Each row comes from the steps of one walk. Every step used is in the known rows, and no mark comes twice. Write the walk behind each row, first mark first.
(in the rows, 128 means zero)
Known rows:
pazogik/bivu/debok/sudi/damola/mafido: [126 166  30 123 128 113 140 136 136 114 184 136 109 174 144 126 123  69
 129 142 140 151 138  70  75 128 101 116]
pazogik/mafido/damola/bivu/debok: [108 145  94 142 123 118 115 130 136  98  97 160 168 132 173 144 140 140
 123 141 115 147 129 156 122 133 131 115]
bivu/debok/sudi/funi/mafido: [121  92 134 144 141 140 121 132 122 150 168 103  78 101 136 146  59 129
 135 106 144 116 135 126 149 130 133 139]
damola/bivu: [122 151 102 125 129 141 130 130 132 128  97 155 140  89 111 136 183 209
  79 133 122 150 124 157 142 127  96 129]
sudi/debok/mafido/damola/bivu: [124 148 119 150 120 118 135 107 123  91 118 158 123 117 158 118 152 160
  97 136 136 163 119 176 101 118 131  77]
pazogik/bivu/debok/sudi/funi: [145  90 108 154 120 127 122 161 141  95 180 119 126 149 148 138  54  93
 252 129 130 122 134 128  98 132 135 160]
funi/mafido: [118 119 183 123 152 148 133 143 121 201 115 107  98  53  89 133 168 158
  74  96 138 117 132 112 166 131 130 137]
debok/mafido/pazogik/meso: [142 132 163 134 125 117  76 128 162 135  96  83 123 175  62  92 202 170
 107 111 120  78 110 149 129 119 148 126]
mafido/damola/sudi/pazogik: [150 145  94 118 129 135 112 121 114 152 114 129 118 123 130 134 175 152
  95 142 123 156 135 148 153 118 123 108]
mafido/pazogik/bivu/debok/sudi/damola: [128 139  67 125 125 107  98 127 141 104 138 127 132 209 140  99 102  99
 177 136 137 138 129  77 101 122 146  92]
funi/mafido/pazogik/bivu: [123 102 163 120 130 146 143 133 142 212  92 132 113 104 104 116 180  96
 141 107 121 145 130  92 156 132 142 143]
bivu/debok/sudi/damola/mafido: [125 174  28 117 133 109 121 125 124 101 177 124 109 165 138 128 110 103
  77 139 145 142 135  85  83 122  91  93]
bivu/debok/sudi: [132 140 143 134 125 117 111 133 140 104 152 105 140 170 141 109  73 112
 145 135 120 112 130 109 103 132 104 140]
sudi/funi/mafido/damola: [141  93 176 141 143 135 109 155 106 170  95 114 112  43 142 139 137 104
 146 109 147 145 125 132 163 118 153  79]
bivu/debok/mafido: [126 136 171 133 123 112 125 112 134  88 176 113 149 161 112 116 112 136
  87 121 117  75 124 135 100 131 145 151]
mafido/pazogik/bivu: [138 111 151 119 120 140 138 143 148 173  81 137 149 117 103 109 189 104
 177 118 113 142 127 101 134 129 141 143]
funi/bivu/debok/mafido: [119 136 199 122 121 119 176  96 132  99 168 117 141 153  95 119 104 127
 103 125 123  76 129 114 112 141 161 169]
funi/mafido/damola/sudi: [123 125 147 113 148 146 135 157  90 180  87 141 105  80 149 148 181  82
 100 139 139 143 125 146 171 130  81 124]
damola/sudi: [131 139 126 105 143 150 139 166 104 148 114 142 126 100 111 149 194 133
 106 141 128 117 126 159 142 134  69 165]
debok/mafido/pazogik: [132 124 161 102 120 123 106  86 118 131 112 108 126 139  86 101 147 149
  37 109 117 100 110 146 127 113 137  99]
bivu/debok/sudi/funi: [146 100 111 148 126 126 108 148 131  85 173 108 122 139 144 140  46 123
 202 126 136 111 129 146 108 125 125 142]
bivu/debok: [126 141 159 133 134 124 120 143 141 110 114 118 173 130 128 131 134 149
 110 129 122 115 130 130 134 136 125 142]
funi/bivu: [132 137 213 104 137 148 197 136 129 165  95 125 137  65  61 125 162 154
 144 121 134 115 132  94 148 139 146 162]
debok/sudi/funi/mafido: [128  89 142 140 145 144 120 141 114 172 165 102  67  75 113 143  84 131
 140 100 148 116 132 124 150 124 130 134]
debok/sudi/funi: [155  97 119 141 129 134 104 161 121 109 165 108 110 104 118 136  78 133
 207 117 138 112 125 143 102 119 127 135]
mafido/pazogik: [134 127 152 101 128 134 103 111 127 153  65 110 143 102  94 109 169 162
  56 113 122 132 114 140 151 114 120  96]
damola/bivu/debok/sudi: [120 149  96 136 118 120 117 111 139  92 148 132 132 180 154 118  76 143
 123 147 119 137 128 128 110 132  87 142]
funi/mafido/pazogik/bivu/debok: [112 113 148 133 127 129 142 121 151 160 101 129 143 149 138 126 134  97
 121 123 116 137 134 101 156 141 137 153]
funi/bivu/debok/mafido/damola: [134 133 212 127 120 109 145 114 119 106 119 123 158 132 138 107 122  75
 136 134 127 111 122 113 121 130 164 107]
pazogik/bivu/debok/sudi: [133 130 141 142 119 119 129 146 152 117 157 124 144 184 147 107  85  76
 213 137 115 121 135  88  93 140 118 168]
pazogik/mafido: [124 126 137 121 138 138 111 185 130 160 125 132 142  70  86 144 188 154
 167  98 107  81 131 136  83 127 167 153]

Write each row's walk:
[119 161  37 121 129 124 105 121 127 101 137 156 117 151 127 120 141 185
 118 141 139 156 126 127 113 118 110  90] | debok/sudi/damola/bivu
[109 159  61 136 131 116 117 118 140  79 116 152 161 161 146 139 137 183
  93 145 134 150 131 138 135 131 121 111] | sudi/damola/bivu/debok
[125 136  77 133 120 124  96 129 145 137 177 117 118 156 117 133 108 163
 156 110  96 100 145 125  76 124 183 144] | bivu/debok/sudi/pazogik/mafido
[138 105 163 113 134 152 199 153 102 140 102 142 114  60 111 160 131 103
 204 140 151 132 129 137 158 136 130 152] | mafido/damola/sudi/funi/bivu
[129 148  97  96 127 132 122  95 120 153  89 117 119 104 104 123 165 137
   4 119 126 150 118 131 135 113  79  85] | damola/mafido/pazogik
[117 127 179 102 114 119 146  61 126 115 116 113 134 162  98 107 109 131
  44 121 119 104 116 128 139 126 149 118] | funi/bivu/debok/mafido/pazogik
[117 151 115 142 122 117 120 119 137  90  87 152 173 137 176 133 134 147
 102 149 124 162 126 152 146 132 110 108] | mafido/damola/bivu/debok
[139 149 122 126 115 123 145  78 151 127 165 102 114 181 112 110  69 168
 122 132 117 134 145  94 125 128 154 136] | funi/bivu/debok/sudi/pazogik
[121  82 132 152 135 140 138 142 133 159 175 115  80 110 138 145  69  94
 185 109 141 125 140 106 141 136 140 163] | pazogik/bivu/debok/sudi/funi/mafido
[126 115 167 133 131 134 182 131 136 106 124 123 150 108 117 152  87 140
 171 131 139 117 136 123 147 145 154 161] | sudi/funi/bivu/debok
[121 116  95 142 128 134 117 116 113 139 110 151  95  90 167 138 115 133
 122 131 140 176 124 149 152 119 107  91] | debok/sudi/funi/mafido/damola/bivu
[152 125 117 137 114 134 133 137 161 168 166 126 119 161 109 104 142 121
 213 124 108 143 145  79 106 128 156 162] | debok/sudi/pazogik/bivu
[129 125 130 133 114 118 120 121 151 122 139 119 138 199 149 101  78  74
 177 136 113 130 130  95 106 134 115 149] | mafido/pazogik/bivu/debok/sudi
[129 134 138 120 130 123 129 138  97 108 128 144 140 150 160 138 150  70
 107 155 126 117 121 160 127 131  93 136] | bivu/debok/mafido/damola/sudi
[113 149  94 133 121 107 120  93 130  67 179 141 141 187 126 123 123 165
  66 135 126 105 125 141 103 128 145 123] | sudi/damola/bivu/debok/mafido
[140 123 190 143 116 106 121 136 131 107 131 130 167 148 157 107 139  55
 172 132 119 119 124 113 104 130 165 115] | pazogik/bivu/debok/mafido/damola
[123 147 107 139 115 112 110 114 136  87 130 136 140 177 177 112  74 114
 135 152 122 150 126 126 113 128  92 110] | mafido/damola/bivu/debok/sudi
[117  89 112 109 141 151 119 108 102 181  95 117  77  83 116 151 135 139
  51 111 142 138 120 162 188 119 106 111] | damola/sudi/funi/mafido/pazogik
[147  93 114 132 130 136 119 160  90 105 148 137 113  98 146 158 130  92
 174 137 142 118 120 184 126 121 119 129] | debok/mafido/damola/sudi/funi
[118 141 195 120 132 130 186 124 141 125 103 123 162 117 106 132 120 140
 134 134 130 117 136 104 148 147 142 168] | funi/bivu/debok
[114 136 123 130 133 136 125 118 118 162  77 156 119  68 149 133 176 156
  74 128 133 178 123 144 167 123 107  92] | funi/mafido/damola/bivu
[116 114 159 104 139 142 114  97 119 195  75 104 101  82  94 119 157 157
  18  99 130 134 120 127 183 118 121  94] | funi/mafido/pazogik
[115 148  70 145 117 116 109 106 143 101 112 154 161 148 171 143 129 165
 105 141 110 158 136 154 126 129 151 108] | sudi/pazogik/mafido/damola/bivu/debok
[130 146 117 131 126 130 118 129 125 126  69 157 151  87 145 127 181 161
 105 140 125 175 119 154 145 120 104  85] | mafido/damola/bivu
[134 104 171 112 128 146 197 133  97 126 135 142 107  81 109 153 120  95
 185 137 149 110 126 141 145 136 144 161] | debok/mafido/damola/sudi/funi/bivu
[129 152  79 126 136 106  89 141 132  88 155 114 136 187 133 108  99 129
 160 135 143 120 131  91 100 122 138  89] | bivu/debok/sudi/damola
[126 131 123 136 114 120 148 108 139 109 203 138 129 204 129 125 124 106
 120 138 109  98 135 127 105 139 149 185] | damola/sudi/pazogik/bivu/debok/mafido
[139  90  90 131 139 144 112 189  93 123 127 147 121  71 148 177 146  98
 211 130 137 120 125 186 117 124 131 131] | pazogik/mafido/damola/sudi/funi
